Each row was made from one path, in order. Every step used is in the known rows, and no mark comes twice. Write each row's path.
(in the rows, 128 means zero)
Known rows
S > Y > A > B: [138 125 186 151 131 190 101  90 111 106 113 119 101 188 122 131 135 112
 124 109 135  94 128 121 125 101 204  99 182 139 108 117  91 125  96 127
 110 123]
V > K > R > H > U > Y: [ 89  89  72 118 140 143 136 190 173 101 172 185 111 100 106 168 130 146
 154 123 116 208 128 132  90 110 134 134 157 176 109  68 120 130 113 116
 105 158]
Y > A > B: [123 127 172 148 114 171 141 102 121 114 113 140 101 176 120 135 138 114
 121 106 137 114 135 129 104 108 198 108 164 128 102 112 105 106 107 131
 117 125]
Q > K: [ 99  86 157 125 160 170 159 139 145  88 124 170  87 150 104 138 146 131
 142 136 165 165 144 133  80 110 169 144 151 149 120  74 134 116 112 126
 104  80]
F > B > A > Y > S: [126 119 194 130 119 193 107  57 114  89 102 107  97 192 138 130 146 124
 124 121 161 112 125  83  83  95 214 142 174 121  67 140 118 140 117 140
 104 157]
F > B > A > V: [107  98 184 136  89 155 133  93 116  92 106 150 104 185 130 126 143 106
  99  77 147 156 110 146  68 100 203 132 171 130  72 126 121 109 126 143
 126 169]
R > H > U: [103 119 124 144 157 158 128 142 153 100 137 161 109 116  98 171 141 146
 134 149 126 185 142 124  85 110 154 143 169 164 120  82 153 113 112 128
 115 130]
H > U: [109 118 135 146 131 171 168 138 140  96 137 150 102 128 101 156 145 145
 140 126 137 176 144 127  79 109 164 152 161 151 114  88 148 119 119 138
 127 133]
F > B > U: [131 110 170 138 108 157 146  90 128  86 124 142 106 161 118 131 139 124
 140  91 142 176 158 128 134  92 189 158 146 126  84 107 123 109 137 142
 119 112]
Q > K > R > H > U > Z: [ 84  67  73 138 221 133  97 182 181  80 140 213 126 109  94 182 134 138
 131 167 115 167 115 141  87 113 128 128 175 192 147  30 187 105 106 134
 108 126]
F > B > A: [111  87 181 141 113 159 127  97 128  95 106 143  94 164 122 128 147 114
 127 105 143 158 128 123  81 102 211 137 158 125  78 113 126 116 137 148
 109 146]
R > H > U > B > A > Y: [101 135 138 133 142 183 122 109 158  97  98 135 121 128 117 168 157 135
 119 140 139 157 104 128  72 119 174 132 188 156  98 102 131 107 107 114
 130 173]
R > H > U > Y: [ 86 139 122 116 130 151 155 156 165  94 120 165  95 106  94 173 143 151
 143 115 117 195 135 120  85 114 147 131 175 159 122  84 153 118 119 120
 123 122]
S > Y > U: [150 116 171 139 125 199 159 100 119  83 139 117  98 168 109 141 133 136
 160 118 150 146 170 101  74 103 172 163 151 155 121 105 130 117 101 134
  81 118]
Q > K > R: [ 99  60 119 129 191 163 131 155 152  86 137 178  82 137 110 137 132 130
 141 146 162 170 138 140  84 116 162 144 140 162 114  57 132 107 105 114
  96  97]
S > Y > A > V: [133 125 183 138 109 196 136  97 103  92 125 135 101 195 119 132 136 115
 115  98 157 123 114 134 103 100 189  84 185 145 112 121 107 125  90 116
 113 130]
H > R > K > V: [ 93 132 137 139 221 156 128 129 172 116 121 204  68 121  99 109 135 133
 141 148 138 190 153 104  79 119 164 111 150 153 118  62 135 125 129 110
  97 120]
U > H > R: [101 107 147 134 159 154 139 135 141  96 118 152 100 123  98 157 136 141
 150 166 118 171 156 126  69 100 148 110 155 141 128  66 123 116 102 144
  93 120]
F > B > A > V > K > Q: [100  58 164 130 100 159 143 123 120 109 157 175 114 187 135 117 131 103
 107  76 148 158  71 159  67  99 191 135 160 151  64 109  94 123 138 155
 116 214]
H > U > Q > K > V: [ 88 112 131 145 215 196 149 159 186 105 110 200  73 128  99 143 135 147
 125 138 132 167 126 113  71 123 144 131 147 182 134  50 166 116 146 132
 117 118]
A > B > U > H > R > K: [121 121 138 135 198 144  98  99 148 105 106 175 119 142 103 132 129 129
 125 138  86 160 146 137 127  91 138 118 160 149 119  69 114 107 106 142
 127 135]
U > Q > K > R > H: [ 85  56  97 134 240 182  97 160 177  86 127 191  76 129 103 161 134 144
 135 166 133 171 128 128  81 112 139 133 144 183 133  36 149 103 109 109
  87 106]
Y > U > B > A > V: [128 122 171 125  75 188 216 100 128  89 102 127 110 173 118 133 144 113
 112  66 154 164 133 142  27 120 181 151 149 140 101 118 127  92 103 126
 108 170]
F > B > A > V > K: [110  74 171 132  70 154 145 110 116 103 146 161 123 192 136 122 144 100
 110  73 147 162 110 152  68  92 196 135 165 133  64 126  90 128 128 154
 112 190]
U > B: [ 95 121 157 128 111 180 198 130 146  86 118 127  88 131 104 136 161 130
 150 109 162 183 159 129  72 115 187 138 154 130 116  89 118 116 108 108
 108  99]
V > A > Y: [111 170 149 141 117 201 167 112 128 106 124 141 105 168 128 137 155 134
 152 128 176 129 137 126  84 112 183 161 169 124  80 121 122  90 107 123
 122 121]
V > K > R > H > U: [105  68  75 144 169 148 111 173 162 107 189 181 124 109 109 166 128 143
 146 156 125 196 135 136  93 107 140 147 153 180 108  65 119 124 107 125
  97 166]
R > H: [ 98 114 142 135 145 162 135 131 147 101 137 159  97 133 104 153 145 139
 145 148 150 177 159 123  85 107 168 136 162 147 113  88 140 107 109 113
  96 101]
Y > A > B > U > Q > K: [137 103 163 145 170 202 135 101 143 104  92 167  98 193 118 139 132 122
 108  97 119 108 115 138 144 101 167 116 147 151 118  82 117 102 126 139
 128 112]
A > Y: [106 132 157 129 113 193 159 104 128  92 135 139  97 162 121 141 153 141
 147 140 173 141 149 122  76 104 172 149 171 136  92 108 126 105 104 116
 114 117]
Y > U > Z: [123 116 141 139 100 169 211 125 141  82 141 159 120 156 100 155 146 137
 159 112 139 147 174 114  47 103 155 157 153 147 134  85 180  96 118 155
  90 122]
Q > K > R > H: [ 93  62 107 127 217 150  92 157 165  91 136 188  91 124 107 152 129 132
 137 169 152 178 135 136  91 116 153 137 148 174 122  51 136 101  98 104
  85  95]
F > B > U > H > R > K: [121  98 152 128 205 131  88  91 149  86  99 174 112 130 101 131 128 126
 140 137  91 188 141 120 126  84 151 114 148 143 112  67 120 116 117 157
 117 132]
V > K > Q: [ 98  73 133 130 128 179 185 158 137 112 187 174 100 148 112 131 137 136
 157 125 159 170 122 138  77 105 166 147 142 156 103  76 109 129 129 135
  97 148]
Y > U > H > R: [131 111 150 134 153 161 162 121 139  93 118 140 110 132  98 162 124 140
 157 153 111 166 171 111  44 104 136 138 134 151 133  70 129 100  95 160
  76 136]
H > R: [108 112 147 140 147 168 157 132 138  98 129 149  84 138 102 149 143 139
 149 137 138 176 158 124  78 107 170 139 155 134 115  75 116 124 115 130
  93 122]
B > U > Z: [118 122 137 139  96 166 194 125 143  86 145 175 128 156 103 147 152 140
 148 109 142 160 162 138 120  92 158 139 165 135 120  86 176 104 136 137
 120 101]
H > R > K: [103 104 134 133 202 163 138 124 151  97 125 179  79 129  94 130 146 138
 149 145 129 187 146 118  80 107 160 129 156 145 123  64 124 131 109 124
 105 125]
V > A > Y > S: [126 182 160 139 127 217 163  96 121 104 123 114 102 179 130 138 148 141
 149 132 180 114 148  91  89 107 190 163 168 117  83 136 123 122 100 121
 107 119]
S > Y: [121 112 168 140 133 195 136 117 123  87 140 128  88 159 109 134 148 135
 154 130 157 151 154 117  99 101 183 133 173 146 114 100 123 132 107 118
 100 100]
B > A > V: [107 110 165 133  87 178 170 113 119 103 124 160 102 180 121 130 147 120
 104  96 159 159 120 153  59 109 182 128 171 136  89 119 137 105 118 124
 125 157]
S > Y > U > B > F: [172 118 189 135 104 195 164  78 121  82  81  96 100 167 117 128 143 125
 159  88 143 151 187 110  62 110 190 152 156 153 119 106 119 112 101 138
  87 133]
F > B: [105 100 173 138 119 154 138 106 129  86 121 139  90 151 116 133 146 121
 145 107 147 168 154 117  86  99 198 149 155 127  93 102 121 116 125 141
 107 114]

Which path is each row?
[137 171 152 156 106 176 162 108 128 122 118 147 123 177 128 127 138 120
 129  81 138 136 150 150 141 106 185 177 156 119  78 121 113  85 129 133
 136 119]
V > A > B > U
[137  99 172 136  91 194 147 116 104 102 164 146 120 200 126 127 137 111
 128  94 159 130 112 141 102  91 182  89 179 149 104 122  76 144  92 125
 101 151]
S > Y > A > V > K
[107  62 103 135 128 167 158 160 141 103 189 169 104 141 119 133 136 134
 159 133 158 183 154 139  84 104 163 148 138 152  97  77 102 126 110 120
  87 140]
V > K > R
[ 89 113 160 133 179 165 150 145 167 108 121 195  76 141 110 115 136 128
 136 140 173 169 152 122  80 124 171 126 144 154 116  71 142 108 132 113
  95  76]
Q > K > V
[129 104 164 137 150 136 108  99 135  88 106 145 117 138 110 149 128 128
 140 130  99 179 152 126 124  86 161 124 146 131 102  78 112 112 122 164
 105 128]
F > B > U > H > R
[132 130 153 127 149 178 145  95 131  89 115 130 117 147 111 165 128 143
 155 164 125 136 159 107  42 101 133 142 149 153 117  85 121  91  83 154
  82 150]
A > Y > U > H > R
[116  90 128 124 235 161 142 124 153  97 126 185  94 118  88 143 112 142
 153 161 100 172 122 109  42 110 123 125 129 179 142  41 143 101 100 158
  92 166]
Y > U > H > R > K > Q
[124 127 148 149 125 201 160 103 139 104 119 146  99 177 118 139 144 140
 123  90 117 140 156 138 124  94 163 159 154 140 103  92 130 101 137 133
 132 127]
A > B > U > Q
[139  84 163 134 193 229 149 114 142  72 114 140  81 175 102 149 134 140
 152 125 137 133 146 101  66 103 150 159 144 177 145  70 139 121 109 142
  80 107]
S > Y > U > Q > K
[103 144 163 105  99 186 197 127 139  87 120 126  72 148 106 140 146 147
 155  99 156 167 164  87  82 107 177 133 160 125 112 111 138 152 116 113
  99  91]
U > Y > S
[131 145 162 114  79 179 201 114 139  97 111 157  93 160 110 139 136 134
 144  74 143 164 136 126 141 104 175  99 149 127 104 112 131 113 129 117
 126 100]
B > U > Y > A
[102 198 153 149 135 194 157 119 150 126 120 167  95 160 133 115 145 131
 145 131 185 132 145 114  84 125 185 142 162 130  75 120 130  86 126 109
 113 117]
K > V > A > Y
[142 157 166 159 103 165 139 100 120 127  79 144 109 183 137 120 141 117
 132  85 135 121 165 145  91 112 202 160 168 123  79 123 119  84 124 151
 129 142]
V > A > B > F
[ 95  66  87 139 231 145  84 168 171  91 136 190 103 106 101 171 124 139
 127 168 129 185 119 138  92 120 138 144 154 191 127  45 148 107 100 120
 106 123]
Q > K > R > H > U
[138 115 180 144 133 199 129 102 117  95 125 128  91 172 111 135 139 126
 144 125 154 125 131 111 117 102 198  90 170 142 118 109 112 132 101 121
  98 108]
S > Y > A
[130 121 153 140 109 167 175 116 143  94  81 130 103 129 109 145 152 135
 139  97 132 183 163 135  68 117 183 143 166 151 115  90 137 114 120 141
 132 147]
H > U > B > F
[ 91 166 146 145 203 223 147 134 173 116  96 190  78 168 128 124 146 135
 135 138 171 119 120 112  75 124 164 140 155 153 100  84 141  89 135 116
 114 108]
U > Q > K > V > A > Y
[148 110 164 137 168 179 122 108 125  85 120 119 109 144 100 160 122 139
 160 156 107 147 164 101  65  97 142 128 151 160 138  76 116 119  85 154
  67 134]
S > Y > U > H > R
[102 177 150 153 138 178 174 143 156 129 122 177  88 145 119 113 139 129
 148 118 171 163 156 118  86 126 188 139 146 129  91 106 141  95 138 115
 105 104]
K > V > A
[116 209 164 145 146 211 153 103 142 125 118 140  90 172 135 115 140 136
 142 136 188 117 155  78  88 120 191 145 163 125  78 134 131 118 118 107
  99 115]
K > V > A > Y > S
[105  96 116 108  78 164 182 159 135 100 160 178 102 166 126 133 128 118
 130  70 151 166 106 151  86 106 161  85 156 148  96 103  88 123  99 110
 110 160]
U > Y > A > V > K > R
[136 119 168 126 113 191 152  84 127  96 108 136 125 169 122 150 134 136
 139 152 143 120 138 113  37 103 154 135 153 152  98 115 145  80  97 153
  99 164]
B > A > Y > U > H
[120 101 158 133  76 177 185 128 115 111 162 166 121 188 125 131 139 114
 123  91 161 148 120 150  82  97 176  96 160 138  99 117  89 125 101 130
 109 154]
Y > A > V > K
[164 179 170 138  90 200 197  76 127 101  64 110 117 177 138 132 149 124
 159  86 164 128 170 120  48 122 189 181 151 131  86 130 117  72 103 142
 110 154]
V > A > Y > U > B > F
[ 99  87 103 138 174 153 108 147 154  98 150 168  93 122 108 153 132 138
 143 159 147 184 153 129  90 112 161 135 153 159 109  69 138  99 101 101
  88 116]
K > R > H
[106 133 150 132 115 198 163 107 146  93  99 124 113 143 119 152 161 135
 124 120 150 148 106 131  64 119 183 139 179 146  92 108 127 113 113 123
 141 176]
H > U > B > A > Y
[129 110 157 129 122 168 181 118 134  91 125 141 114 140 103 152 129 139
 158 143 133 161 176 111  45 104 144 143 134 152 128  91 148  90  96 154
  87 117]
Y > U > H
[ 94 127 129 137 151 163 151 144 166  90 116 140 108 102  97 170 152 138
 137 130 127 197 141 127  79 117 164 138 168 158 127  78 135 115 104 115
 118 126]
R > H > U > B
[110 161 153 155 117 171 156 124 129 120 116 143 106 169 125 130 146 119
 135  98 142 129 146 140  95 113 194 166 164 120  87 117 112  91 115 133
 125 122]
V > A > B
[138  58 126 136 221 221 121 129 148  70 128 149  76 164 107 149 121 142
 151 134 133 138 137 107  70 109 144 159 134 191 139  52 138 113 100 131
  73 124]
S > Y > U > Q > K > R
[102  63  93 136 156 152 118 164 155 108 190 179 113 129 115 147 133 135
 155 155 147 189 152 135  91 104 153 139 147 163 102  70 106 118 103 110
  77 137]
V > K > R > H
[115 130 168 112  80 152 171 106 140  80 108 146  91 151 115 132 142 128
 148  59 133 188 150 124 132  95 181 146 151 120  86 111 123 116 145 135
 125 104]
F > B > U > Y
[ 86 126 138 132 233 145 109 136 176 114 110 206  84 108  96 118 129 135
 143 176 116 185 153 106  70 113 141  81 150 160 131  52 141 116 115 124
  97 119]
U > H > R > K > V
[ 97  86 129 140 196 200 159 153 163  86 114 174  84 136  94 165 145 151
 132 135 124 164 120 126  71 110 143 148 153 175 140  52 158 123 126 145
 125 122]
H > U > Q > K
[126 131 175 129 117 215 143  78 120 100 120 116  97 187 129 136 148 140
 128 141 174 115 134  93  76 105 193 140 175 128  81 133 133 138 109 120
 101 146]
B > A > Y > S
[126 157 172 156 167 153 113 119 152 139  62 189  95 180 139  98 130 106
 118  99 149 120 155 140  91 130 197 144 158 143  86 100 124  81 138 140
 117 115]
Q > K > V > A > B > F
[133 183 170 166 121 158 129 106 139 147  75 169  99 175 142  97 134 112
 124  89 145 125 171 131  91 125 204 143 162 129  73 120 126  80 143 138
 121 138]
K > V > A > B > F
[103  92  85 148 188 150 100 157 159  98 150 170 105 105 103 169 128 147
 134 159 123 190 135 130  91 115 149 144 160 176 115  63 150 104 103 115
 108 146]
K > R > H > U
[110 202 151 137 199 207 134  95 155 121 113 170  85 163 128 100 142 136
 143 143 181 129 143  71  90 121 183 134 164 136  88 124 140 123 114 101
 111 117]
R > K > V > A > Y > S
[120  74 119 135 104 169 158 143 123 108 177 176 118 176 130 131 126 114
 123 101 159 155 114 155  86 103 169  98 151 152  93 100  86 117  92 118
 102 168]
Y > A > V > K > R
